Known rows, with every way that one mark hangs from another
Q842{Q294{Q323 Q726{Q647}}}: [ -4 -18   6  -7 -23   4  -9  10  10   8  -6 -10 -10  -7  -5   4   2  -9
   3 -11   9   7   4 -11   4  -2 -23   3  -1  17 -23  19  13   5 -10   8
  -2   5  -5   1  -5  -3   3   1 -13   1   8  16   3  13   4  -7 -13 -12
   1]
Q323{Q294{Q726{Q219 Q647}}}: [ -4 -17   4 -17 -17  -1 -21   0   9   8  -1  -9 -10 -10   6   5  15  -8
  20  -7   8   5   0 -12   5   4 -11  -8   1  16 -20  14   4   0 -10  26
  -6  -2 -17   1 -17 -13   1   2 -16  -5  -9   1   1   1  12  -2  -7 -14
   0]
Q426{Q842{Q294{Q726}}}: [  2 -11   5  -9  -9   7  -5   1   8  -2  -9  -8  -7  -9 -11  13  -4  -8
   9   7  -1  13 -10  -3  18 -11 -15   3   8  10 -23  18   6   3   2  -4
  -8  -4 -12 -14 -13   9  14  11  -7  -6   4   9   1   2   5   1 -11  -6
   8]
Q426{Q842{Q294{Q323 Q726}}}: [ -2 -10   8  -9 -19   7  -2   6   7   4 -14 -14  -1  -9 -13  13  -8  -7
   0   3   8  13  -6  -9  15  -9 -19   8  10  10 -29  19  11   2  -1  -5
  -1  -6  -9  -4  -4   8  14   5  -8  -2   3  14   1   9   5  -4 -18  -7
  14]
Q294{Q323 Q726}: [ -8  -1   4  -3 -13   2  -4   6   6   8  -8 -12  -4  -4   3  14  -1 -11
  -6  -6  15   7   5  -6   7   0 -19   4   9  12  -7  10  11   2   3   8
   2   3  -7  10   3  -1   2   5  -2  -1   9   7   0   4   2  -1 -25 -16
   7]
Q219{Q244}: [ -3  -3   8   0   3  -2   0  -2   3  -2   5   4  -4   1   9   1   5  -1
   4  -3  -7   1   0  -6   1  -5  -7  -4   9  10   2   4   4   2  -4   6
   1  -3   3  -3   6  11   0   2  -1   7   5   5  -5   8   3   1  -6 -12
  -6]
Q219{Q244 Q726{Q294{Q323} Q647}}: [ -1 -16 -11  -4  -8  -9  -6   0   1   5  12   5   1 -16  21  -6  14  11
   9  -7   1   4   3 -25 -21  14  -8  -8   3  23 -24  14   7   3  -9  12
  -6 -20   1  -3   6   5   2  -8 -22  11  -9  10  -7  12   3 -13 -12 -11
  12]
Q426{Q842{Q294{Q323 Q726{Q219}}}}: [ -1 -19   5 -17 -15  12 -14   6   8   5  -9 -10  -3 -15 -13   4   1  -1
   6   6   8   6  -8  -9  13  -2 -21   0  10  12 -35  23   6   5   4   2
  -4  -9 -24  -6  -1   1  13  -2 -14  -1  -4   9   2   7  21  -5 -17 -11
  11]
Q426{Q842{Q294}}: [ -2 -19  11 -17   0  11   3   4   6  -5  -3  -4 -11  -7 -10   3  -7   2
  13   8  -8   7 -14  -4  11 -10 -13  -1   9   8 -22  10   4   1  -3 -10
  -8  -8  -7 -18 -12  13   6   6  -8  -5   3   7  -4  10   6   0  -8   5
   8]
Q842{Q294}: [ -4 -21  13 -11  -4   8   3  10   6  -2   1  -2 -10  -3 -13  -1  -2  -3
  10   4  -7   1  -5  -3   9 -11 -12   1   7   6 -11   6   8   2  -2   0
  -5   2   0  -9  -6   9   8   8 -10   0   8  11  -5  11   2   4  -3  -4
  -1]
Q219{Q726{Q294}}: [ -1 -16  -7  -9  -1   5  -1  -1   0   0  13   3  -5 -10  10  -2   6   4
  17   6   0   5  -7 -10  -4   8  -6  -8  10  13  -9   8   6  -2   5   9
 -10 -14  -3  -9  -7   1   8   7 -10  -1  -7   1  -6   1   1   0 -15  -5
  10]
Q323{Q294{Q726}}: [ -9  -3   9 -10 -16   4   0   1   4   3 -10 -11  -7  -6  -2  18   1 -20
  11  -2  10  10  -1  -3  10  -8  -8  -2   2   8  -5   4  10  -5  -4  13
   1  -3  -1   4 -16   1  10  15  -6  -6   5   6   2  -4  -4   6 -14 -13
   4]
Q294{Q323}: [-10  -9   8  -7  -5   6   6   8   3   6   0  -7  -5  -1   3   4  -4   2
   0  -4  10   2   4 -10   0   0 -14   0   5   7  -6   0   7   1  -3   1
   0   1  -1   6   3   2  -3   1   0   1  11   9  -8   9   6   2 -17  -4
   7]
Q244{Q647{Q726}}: [  1 -12   7 -11   1   0  -7  -4  -7  13   8   2 -15   0  12  -3   2 -15
  12 -13  -4  -1  -6  -4  11  10 -11  -3   4  16 -10   4  -1   1  -5  19
  -9   7 -10 -16 -14   1  -4  14 -10  -3  15  14  -1  -4   5  -1 -17 -14
  -8]
Q426{Q842}: [ -3  -7   8 -16   4  10   2  -3   3  -2   0  -2  -7  -5   7   6  -7   4
   9   2  -2   6 -11 -10   7  -2  -8  -3   6   3  -9   3  -2   3   2  -6
  -8  -5  -9 -12  -6   6   2   3   0 -10  -3   1  -3   2   4  -3 -13   6
   9]
Q323{Q294{Q726{Q219{Q244} Q647}}}: [ -3 -12   0 -13 -15  -8 -18  -3   8   5  -2  -2  -8 -10  12   5  18  -8
  17 -12   1   6   4 -15   4   1  -9  -9  -3  17 -19  16   6   1 -16  29
  -3  -7 -14   1  -8  -3   4  -1 -19   2 -13   7   2   2  13  -4  -5 -23
  -2]
Q244{Q647{Q726{Q219 Q294}}}: [  7 -33   1 -21   5  -2 -19  -2  -4  11  14   2 -13  -3  15  -9  11  -1
  24  -8  -9  -7 -12  -9   4  15  -7 -11   6  20 -24  16  -6   5   1  28
 -19  -5 -23 -27 -21  -9   3   8 -24  -1  -5   8  -5  -5  25  -1 -21 -16
  -6]
Q647{Q726{Q219{Q244} Q294{Q323}}}: [  1 -21   5 -14   5  -1 -17   5  -3   8   8  -4   2  -6  13  -5  13  10
   7  -3  -2  -8  -5 -14  -4  13  -9  -5   7  22 -34   9   2   4  -2  25
  -6 -10 -21 -12   2   5   4  -2 -19   9  -9   4  -8  -1  27  -7 -21 -19
   4]
Q219{Q244{Q647} Q726{Q294}}: [  5 -16 -18  -2  -2 -11  -5  -8  -2   6  13  11  -7 -11  18  -4  15  -1
  21  -5  -6   2  -7 -15  -5   9  -3 -11  10  21 -10  14   0   2  -5  18
  -9 -20   8 -15  -7   7  13   5 -18   8  -3  16  -4   6  -1   1 -15 -22
   0]
Q726{Q647}: [ -2 -14   5  -9   0   2  -5   2   4   4   8   0 -12  -1  13  -3   0   0
  11 -10  -4   0   1 -11  -1   3 -16  -6  -1  12  -5   5   3   5  -9   5
  -7   5  -5  -4  -7  -5 -11   1  -5  -6   4   2  -4   9   1  -6  -4   4
  -1]
Q726{Q219{Q244{Q647}} Q294{Q323}}: [  4 -28  -8 -10  -4  -6  -6   2   1  12  12  -1  -6  -4  14  -7  12  14
  15 -11  -2  -7   2 -23  -6   5  -8 -13  11  21 -22  13  -3   4  -6  21
 -12 -17  -7 -11  -4  -6  10  -1 -25  12 -10  21  -1  10  21  -2 -20 -14
   2]
Q323{Q294}: [-12 -12  12 -17  -9   6   9   7   5   1   1  -9 -10  -3  -4  11  -1  -9
  13  -2   7   3  -3  -5   4  -6  -3  -6   2   4  -5  -5   7  -6 -10   7
  -2  -4   3   3 -15   8   7  10  -6  -2   3   7  -4   0  -4   7  -7  -2
   7]

Rows
[  7 -29 -10 -12   5  -5 -10  -3  -1   3  16   6 -10  -3  13  -4  16   9
  21  -6 -14  -7  -4 -17  -2   3  -5 -14  10  19 -14  11  -5   6  -4  23
 -15 -17  -8 -22 -13  -6   8   3 -24   9 -13  14  -2   8  21   3 -12 -18
  -6] | Q726{Q219{Q244{Q647}} Q294}
[  0 -16 -12  -3  -1 -10 -10  -6   1  -1  14  10  -5 -15  23  -8  16   9
  16  -4  -5   4  -4 -21 -13  12  -7 -12   3  21 -18  12   5   5  -8  11
  -9 -19   2 -12   0   3   0  -3 -18   5 -14   5  -6  11   3 -10  -8 -12
   4] | Q219{Q244 Q726{Q294 Q647}}
[ -4  -9   1 -12  -8   4 -19   4   7  10  -3 -11  -3  -8   2   5   4  -1
  -2  -6  13   1   4  -8   9   1 -19   0   7  15 -11  15   8   3   5  15
   1   1 -18   7   5 -10   6  -2  -5  -1   0   4  -1   5  13  -2 -24 -19
   5] | Q294{Q323 Q726{Q219}}
[  1 -25   3 -13   2   0  -5   1  -7  13   9   2 -13  -1  11  -3   5  -7
  18  -9  -5  -6 -11  -8   3  11  -5  -6   4  18 -19   8  -2   4  -3  19
 -17  -2  -8 -27 -24  -2   0  16 -17  -2   3  13  -4  -4  11   0 -24 -12
  -2] | Q244{Q647{Q726{Q294}}}
[  0 -24   0 -16 -20   3 -24  11  10   7  -2  -7  -8 -10  -5  -3   9  -2
   7  -9   4   4   4 -11   5   1 -24  -2   2  19 -30  24  11   7  -6  15
  -4  -1 -17   1  -3 -12   1  -5 -19   2   0  12   1  15  17  -9 -10 -16
  -2] | Q842{Q294{Q323 Q726{Q219 Q647}}}
[  4  -8 -10  -2 -11 -10 -18  -1   4  15  -1  -1  -5  -6  12   4  14  -6
   5 -16   6   3   8 -14   7   4 -15  -6   6  18 -10  18   1   6  -3  25
   0  -4  -9   4   2  -6   7  -3 -14  10   6  23   6   8  15  -1 -21 -33
  -4] | Q294{Q323 Q726{Q219{Q244{Q647}}}}
[ -3 -26   5 -21   1   8 -15   7  -1  11   8  -6  -3  -5  10  -8   6  10
  10  -2   1  -8  -8 -14  -3  15 -13  -6   9  20 -32   8   4   2   3  21
 -10  -5 -26 -15  -6  -4   5   2 -18   1  -8   1  -6  -2  25  -5 -23  -8
   6] | Q647{Q726{Q219 Q294{Q323}}}
[ -5 -18  13 -16 -10  14   7  10   4   2  -6  -9  -4 -10 -12   6 -11   6
   6   2   4   4  -6 -12   5  -7 -14   1  12   9 -26   8   7   0  -4 -14
  -4  -9  -5  -8  -2  13   9   1 -11   0   4  15  -5  11   8  -2 -14   6
  13] | Q426{Q842{Q294{Q323}}}
[  0 -28  -3 -15  -2  -4 -13   3   4   3  12   1  -3  -6  21  -9  15  19
  11 -10  -4  -6   3 -27 -14  11 -11 -13   3  22 -27  12   3   6  -9  18
  -8 -16 -13  -8  -1  -7   0  -9 -24  10 -19   9  -6  14  21 -11 -12  -7
   3] | Q726{Q219{Q244} Q294{Q323} Q647}
[  4  -7 -12   3  -1 -12  -6  -7   0  10   9  13  -7 -14  14  -6  14 -10
  12 -10  -2   4  -1  -9   3   5  -6  -6   7  12   3  11  -1   4  -5  14
  -1 -13   8  -5   4  10   6   3 -12   8  10  16   1   9  -2   0 -12 -25
  -4] | Q219{Q244{Q647} Q726}
[ -5 -27   4 -17  -6   1   0   7   2   7   8  -7  -6  -3  12  -1   3  13
  14 -10   4  -1   4 -23 -15  11 -15  -8   3  19 -22   7   6   5  -8   7
 -12  -6  -6  -6 -12  -8  -4   0 -16   2 -12  10  -7   8   6  -9 -16   8
   9] | Q726{Q294{Q323} Q647}
[ -1 -25 -10 -11  -4  -1  -9  -3   4   2  16   5  -9 -12  20  -7  10   7
  20  -3   1   5  -6 -15 -12  14 -13  -9   3  19 -18  12   3   1  -2  12
 -12 -13  -5 -14 -10  -6  -3   0 -14  -4 -11   1  -9   9   1  -7 -11   0
   9] | Q219{Q726{Q294 Q647}}
[ -4 -29   3 -21  -2   9  -6   9   3   5   7 -10  -1  -4   9  -3   5  14
  10  -2   4  -7  -3 -19  -6   6 -11 -11  10  14 -20   9   3   3   5  11
  -7 -13 -18  -7  -3 -10   8  -1 -18   4 -12   3  -8   7  22   2 -20  -2
  11] | Q726{Q219 Q294{Q323}}
[ -6 -15   9 -16  -2   4  -3   6  -3   9   3 -10  -3  -1   9  -1   1   2
   4  -4   4  -3  -7 -11  -4  13 -11  -1   8  17 -28   4   7   1   0  13
  -8  -1 -13 -12  -8   5   2   8 -12   2   0   7 -11  -2  12  -7 -28  -6
  12] | Q647{Q726{Q294{Q323}}}
[  4 -29  -5 -14   5  -6 -15  -3   3  -4  16   5  -8  -4  20  -9  18  18
  19  -5 -16  -7  -1 -20  -8   5  -8 -16   2  20 -20  13  -1   7  -6  19
 -11 -12 -16 -18  -6  -6  -2  -5 -19   6 -23   3  -7   8  19  -7  -4  -8
  -2] | Q726{Q219{Q244} Q294 Q647}
[ -1 -14  -3 -12  -5  -1 -22  -3   8   5   6  -2  -9  -7  13  -5  12  -2
  10  -9   1   3   3  -8   7   5 -19  -6   0  15 -12  19   1   6   0  21
  -5   3 -24  -2  -6 -17  -4  -2  -9  -6  -5   0   0   6  15  -7  -9 -15
  -4] | Q294{Q726{Q219 Q647}}
[  1 -12   0  -5 -13   2 -17  10   8   3  -3  -7  -1  -9  -9   0  12  -3
   0  -2   2   1   5 -10   8  -9 -16   1  11  17 -23  22  13   7  -3  14
   4  -5 -12   5  10   6  12  -5 -15  13   3  17   2  11  17  -1 -11 -30
  -3] | Q842{Q294{Q323 Q726{Q219{Q244}}}}
[  4 -35  -1 -22   2   3 -14   3   5   3  17  -1 -12  -5  17  -9  11  15
  21  -5  -9  -6  -4 -22  -9   7 -11 -17   4  18 -21  11  -1   5  -2  16
 -15  -9 -20 -18 -18 -20  -2  -3 -18  -4 -21  -1  -8   8  19  -6 -10   4
   2] | Q726{Q219 Q294 Q647}
[  1 -17 -17  -1 -10 -10  -1  -4  -2  12  11   5  -2 -13  17  -3   9   1
  11  -8   3   1   2 -19 -11  11  -7  -9  10  20 -18  14   2   1  -5  14
  -5 -22   9  -8   1   7  14   2 -22  14   1  22  -4   9   3  -1 -21 -22
   6] | Q219{Q244{Q647} Q726{Q294{Q323}}}
[-10  -7   7 -13 -19  -3  -7   0   7   6  -5 -11 -11  -7   6  15   6 -14
  15 -12  10  11   0 -11   6   1 -11  -3  -3  13 -14   7  10  -1 -15  18
  -2   0  -5   1 -21  -6   0   9  -9  -8  -3   8   0  -1  -2  -1  -8  -9
   3] | Q323{Q294{Q726{Q647}}}
